Each row was made from one path, in order. Every step used is in the known rows, and no mark comes twice. Write each row's path.
In the rows, zero is written as 128.
Known rows
fira -> nozu -> gorob -> benut -> tonar -> potut: [108 116 134 125 143 140  99 101 116  84  91 112 163 103 138 106 214 105
 122 125 158 179 193 114 170  94 131 105  57 141 136  51]
kepo -> benut -> subo -> potut -> resi -> zabavu: [111 173 115  81 108 155 169 132 161  99 126  89 156 151 172 133 174 137
 116 119 152 163 128 155 167  65 108 137  82 109  85 126]
resi -> benut -> subo -> zabavu -> tonar: [ 88 168  91  88 142 160 138 100 131  92 156  98 140 133 128 125 168 147
 125 106 172 131 127 180 133 124 117 127 148 123 128 126]
subo -> zabavu -> resi: [111 177 128 131 139 160 147  89 139 100 124  96 157 131 164 153 178  96
 124 145 169 158 152 151 155  91 113 141 103 155 137 110]
fira -> nozu: [ 80 111 135 115 134 150 103  85 161  61 100 112 172 100 138 106 210  95
  96 114 175 155 195  96 171  87  97 123  93 151 147  71]
kepo -> zabavu -> resi: [100 166 115 114 128 160 131 115 131  95 127  96 161 119 170 124 153  99
 124 153 184 137 153 159 172 106 115 143 100 134 135 111]
gorob -> benut -> subo -> zabavu -> resi: [117 156 127  93 164 157 150  87 130 105 132  94 129 128 153 143 171 123
 140 129 168 155 150 177 141  84 128 154  93 146 125 105]
gorob -> benut -> subo -> potut: [113 137 109  73 140 159 146  92 141  89 109 106 153 122 140 113 194 135
 109 114 141 174 164 144 128  77 138 130  67 137 102  95]
potut -> resi -> benut -> subo -> zabavu -> kepo: [ 94 162 109 106 117 143 149  91 142 111 153  81 143 132 163 138 158 123
 126 109 155 127 148 177 172  97  98 173 170 114 107 121]
resi -> benut: [ 76 149 100 111 129 140 121 108 141  61 123 113 162 113 131 107 181 113
 100 110 160 147 171 134 155 105 103 122 128 157 121  83]
benut -> subo -> potut: [104 141 115  85 125 173 152  78 156  87 118 105 166 118 156 111 199 119
  87 110 153 163 146 128 134  82 136 117  84 130 105 109]
vize -> nozu -> subo: [ 92  96 159 112 127 146 122  82 176  74  80 117 152 123 141 137 217  58
  90 120 158 183 169 109 149  82 113 135 128 170 105  76]
vize -> potut: [ 79 138 139 136 118 139 128  68 163  73  91 114 172 117 147 125 210  91
 107 108 181 173 170 107 161  81 124 110  88 176 128  73]
subo -> zabavu: [107 148 121 128 125 151 140  78 155  87 127 103 174 131 147 136 192 105
 112 131 156 175 168 130 154  91 102 146 105 153 137 112]
nozu -> subo -> zabavu -> tonar -> potut -> resi: [107 177 154 131  91 171 158 115 138 152  97  78 130 186 162 194 184 116
 128 138 162 199 136 165 134  79 128 130 123 120 120 105]
benut -> tonar -> potut: [101 167 120 136 113 173 123  98 119  93 131  96 156 141 145 120 191 103
 111 143 160 181 160 146 148  96 142 106  79 142 128  99]
resi -> zabavu: [104 145 123 111 122 146 144 103 163  62 126 104 155 124 132 118 175  99
 113 116 166 160 160 129 168  83  97 150  91 137 118 104]
nozu -> subo -> potut -> resi: [100 139 143 105 106 156 160 115 165 123  66  98 161 148 181 155 207  91
 100 118 150 194 153 118 151  58 119 129  99 148  89  90]
zabavu -> tonar -> potut -> resi -> benut -> subo: [ 77 190 118 108  91 168 144 121 127 109 130  85 118 154 135 140 158 153
 108 109 172 149 132 184 132 102 134 108 145 107  99  88]
zabavu -> resi: [ 92 161 127 123 132 160 130  98 134  85 110 102 153 120 158 133 175  82
 107 137 183 151 169 141 158  87 126 124  99 160 131  88]
benut -> subo -> zabavu -> resi -> potut: [123 185 139 126 136 193 180  72 142  89 124  90 132 125 175 159 169 131
 120 119 168 151 108 160 141 103 134 121 113 119 135 126]
subo -> zabavu -> tonar -> potut -> resi -> benut: [ 93 215 113 141  91 161 147 123 128 124 125  77 137 169 136 173 160 154
 127 141 153 173 142 184 134 105 111 121 140 120 116 104]
benut -> tonar: [ 90 139 103 121 133 154 113 100 126  79 127 105 166 128 145 104 194  81
 115 131 173 163 168 134 169 100 124 123  96 164 132 107]
tonar -> potut -> resi: [ 95 169 148 147  73 159 144  99 148 102 100  90 152 152 153 151 183 112
  95 135 155 194 176 134 152  68 119 128 102 142 108  74]
tonar -> zabavu -> resi -> benut -> subo: [ 90 185 106  75 156 153 151 120 143  92 157  93 118 110 142 116 156 119
 123 118 185 128 137 187 144 102 120 136 143 130 123  94]
kepo -> zabavu -> resi -> benut -> subo: [ 89 170 100  80 150 164 140 121 130  86 156  97 140 103 165 103 144 131
 123 122 188 103 122 183 163 123 117 134 134 115 115 116]
fira -> nozu -> subo -> zabavu -> tonar: [ 92 116 140  99 150 160 118 101 153 109  98  97 151 135 149 150 211 100
 128 118 181 161 156 128 153  96 106 125 116 129 157 102]
potut -> resi: [ 86 143 135 133  95 141 134  99 153  91  95 100 163 138 152 137 186  91
 102 122 167 174 185 120 170  69 104 146 117 165 111  81]
resi -> zabavu -> kepo -> benut: [103 155  91 100 112 135 129 121 125  77 154  97 160 139 150 123 151  96
 129 142 157 136 171 167 190  88  97 161  99 108 136 125]
gorob -> benut -> tonar -> potut: [109 162 110 123 129 157 118 114 105  95 122  96 143 147 130 121 185 119
 130 149 146 193 176 160 142  89 142 117  63 148 124  86]

Write each row's path
[101 170  89 115 108 131 123 147 109 104 151  78 152 162 166 131 149  85
 153 151 164 138 158 182 214  85 101 165 106 117 118 134]
potut -> resi -> zabavu -> kepo -> benut -> tonar
[101 149  89  69 125 144 131 105 123 105 180  88 147 135 154 111 154 100
 123 136 165 137 174 188 170  90 120 162 130 101 149 120]
tonar -> zabavu -> kepo -> benut -> subo
[102 160  83  97 115 134 120 121 118 103 163  88 161 141 149 123 154  91
 129 160 155 150 195 178 176  93 107 161 123 116 159 110]
tonar -> zabavu -> kepo -> benut
[110 186 134 142  94 159 150 127 140 102 126  78 134 157 149 141 171 111
 133 139 160 185 139 157 171  77 114 135  84 123  97 110]
benut -> tonar -> potut -> resi -> zabavu
[ 81  87 154  96 147 150 111  95 168  78  83 114 158 109 156 120 223  77
 100 100 180 163 179  95 169  76 103 121 101 148 140  68]
fira -> nozu -> subo
[113 183 142 138  68 152 156 106 144 108 128  72 134 153 153 155 146 109
 123 140 148 165 162 165 178  67 108 165 105  92 106 105]
tonar -> potut -> resi -> zabavu -> kepo
[ 93 174  62 101 144 135 115 127 111  96 172  85 144 120 131 100 152  95
 143 145 159 133 166 189 178 119 111 153 147 124 145 117]
resi -> benut -> tonar -> zabavu -> kepo
[ 84 175 106  99 121 152 147 112 138 110 138  84 137 150 140 145 164 145
 130 109 172 137 126 180 148 109 105 140 166 127 108 116]
potut -> resi -> benut -> subo -> zabavu -> tonar
[115 174 126 118  97 150 170 119 173  94  94  88 159 141 155 144 181 118
 115 127 145 182 146 131 163  63  98 144  82 129  84 112]
subo -> potut -> resi -> zabavu
[ 98 160 109 106 115 151 134 117 141  76 127  97 142 141 117 127 163 107
 125 125 179 151 151 156 155  99 111 139 102 126 128 115]
resi -> zabavu -> tonar
[ 99 197  90 126 168 155 134 122 112  99 148  93 148 128 161 132 170 111
 145 145 172 137 126 177 163 122 115 119 119 157 130 127]
subo -> zabavu -> resi -> benut -> tonar
[ 74 146 155 151  95 131 134  81 170  92  72 100 168 135 161 146 205  88
 113 109 181 183 171 109 172  67 113 123 105 179 109  64]
vize -> potut -> resi
[107 173 115  96 152 166 147 101 124 107 155  96 154 140 182 143 172 116
 125 138 178 140 133 178 158  94 124 130 102 135 135 125]
kepo -> benut -> subo -> zabavu -> resi
[101 151 129  98 103 164 160  89 165 106  99  93 159 133 169 131 194 119
  95 111 155 172 148 129 145  67 124 131 100 135  85 102]
benut -> subo -> potut -> resi
[ 99  95 147 138 113 126 116  63 166  57  81 128 183  96 133 119 213  58
  75 120 156 170 190  87 164  98 112 130 124 175 106  60]
vize -> nozu -> gorob
[110 191 121 136 100 175 143  90 125 115 131  85 148 163 134 159 175 136
 121 153 155 184 153 168 125 105 133 118 100 117 145 115]
subo -> zabavu -> tonar -> potut
[107 130 128  92 128 164 149 102 158 104  84 110 163 130 170 136 211  92
  95 120 149 186 152 115 139  73 131 116  84 144 108  98]
nozu -> subo -> potut
[122 157 123  78 121 145 175 120 164 100 105  88 134 140 143 136 175 144
 130 109 142 178 142 154 149  55 111 161  72 120  71 106]
gorob -> benut -> subo -> potut -> resi -> zabavu
[107 186 107 101 112 182 143 102 112 119 161  87 144 170 150 149 171 154
 122 144 164 165 132 192 127 108 143 110 102  98 142 127]
kepo -> benut -> subo -> zabavu -> tonar -> potut
[108 190 122 119  94 170 145 115 136  91 132  88 130 153 118 142 159 130
 121 136 167 170 143 167 139  96 127 122  86 100 124 108]
resi -> zabavu -> tonar -> potut
[106 158  85 108 130 144 116 107 115 108 163  83 151 129 141 111 161  73
 140 155 165 151 178 176 179 100 122 165 122 126 153 122]
benut -> tonar -> zabavu -> kepo
[101 173 109 106 180 157 141 132 118 116 130  97 135 135 175 144 182  92
 147 131 176 146 111 175 161 110 120 120 126 154 125 124]
nozu -> subo -> zabavu -> resi -> benut -> tonar
[ 99 116 118  81 142 144 129  88 138  76 122 109 141 120 127 107 187 115
 113 104 162 161 180 145 145  79 124 148  95 148 116  82]
gorob -> benut -> subo
[119 166  87  68 123 159 156 112 134  93 160  90 158 134 166 114 158 126
 122 127 144 131 135 175 169  85 121 144  81  78 112 149]
resi -> zabavu -> kepo -> benut -> subo -> potut
[108 134 108  99 130 146 132 107 123 121 140  95 166 154 183 154 180  84
 131 142 149 158 163 166 175  87 109 155 120 120 146 131]
nozu -> subo -> zabavu -> kepo -> benut
[103 158  97 109 137 145 122 113 134  94 147  94 154 129 134 108 182  84
 131 145 169 173 169 153 164  98 117 142 106 151 142 108]
benut -> tonar -> zabavu
[107 147 111 110 114 141 137  95 142  75 139  93 152 122 138 119 156  88
 124 126 160 138 170 150 182  86 101 171 107 109 127 119]
resi -> zabavu -> kepo
[102 157 125 125  89 133 145 106 149  94 125  83 145 139 152 139 149  87
 129 128 159 147 171 152 194  70  91 184 122 115 111 111]
potut -> resi -> zabavu -> kepo
[ 83 174 141 135  93 132 146 111 163  98  88  91 139 153 138 157 177 106
 141 112 194 166 140 144 170  80 111 129 104 146 107  92]
vize -> potut -> resi -> zabavu -> tonar
[ 87 132 108  81 129 153 125 100 134  75 144 112 165 132 155 107 186 109
 100 114 174 148 163 146 160  89 122 125 104 139 128 102]
kepo -> benut -> subo
[ 87 177 104 118 105 146 149 126 151  92  92  99 168 130 156 134 183 130
 101 121 138 166 156 134 153  85 103 118 118 149  87  92]
subo -> potut -> resi -> benut
[121 111 116 112 148 111 111 102 137  82 106 111 154 106 109 113 199  70
 129 148 148 192 192 135 161 100 121 155 113 175 118  67]
vize -> nozu -> gorob -> benut -> tonar -> zabavu
[110 180 152 140  77 155 162 115 162  95 114  84 137 152 144 154 167 119
 113 129 155 188 156 144 161  65 105 144  92 120  95  91]
tonar -> potut -> resi -> zabavu
[ 97  83 136 108 148 117 101  90 144  62  74 126 177  86 130 103 213  93
 107 105 164 163 216  87 176  85 103 131  81 161 138  40]
fira -> nozu -> gorob -> benut
[100 132  97 109 151 139 109 113 111  81 118 107 154 132 128 107 189  97
 134 137 159 175 184 150 163  92 127 137  80 172 127  92]
gorob -> benut -> tonar
[114 185  94 106  89 141 156 138 136 111 124  81 166 157 175 147 155 115
 129 149 135 156 156 167 186  69  99 156  89 100 103 132]
subo -> potut -> resi -> zabavu -> kepo -> benut
[ 92 175 121 126  91 175 127  99 119 101 117  95 143 151 126 139 175 121
 105 143 167 173 165 157 129 101 143 104  99 123 139  92]
zabavu -> tonar -> potut
[ 88 149  85 111 136 147 104 124 107  82 138 107 175 143 155 108 189  90
 121 144 169 160 169 148 178 102 123 113  88 162 139 113]
kepo -> benut -> tonar
[111 150 110 127 118 149 134  70 133 100 141  91 171 129 155 137 171  94
 122 142 148 151 175 150 167  95 105 169 121 127 146 125]
subo -> zabavu -> kepo
[105 198 135 150  79 168 150 102 133 133 115  75 144 177 146 182 171 134
 124 152 156 191 153 169 136  89 122 132 116 121 124 107]
subo -> zabavu -> tonar -> potut -> resi
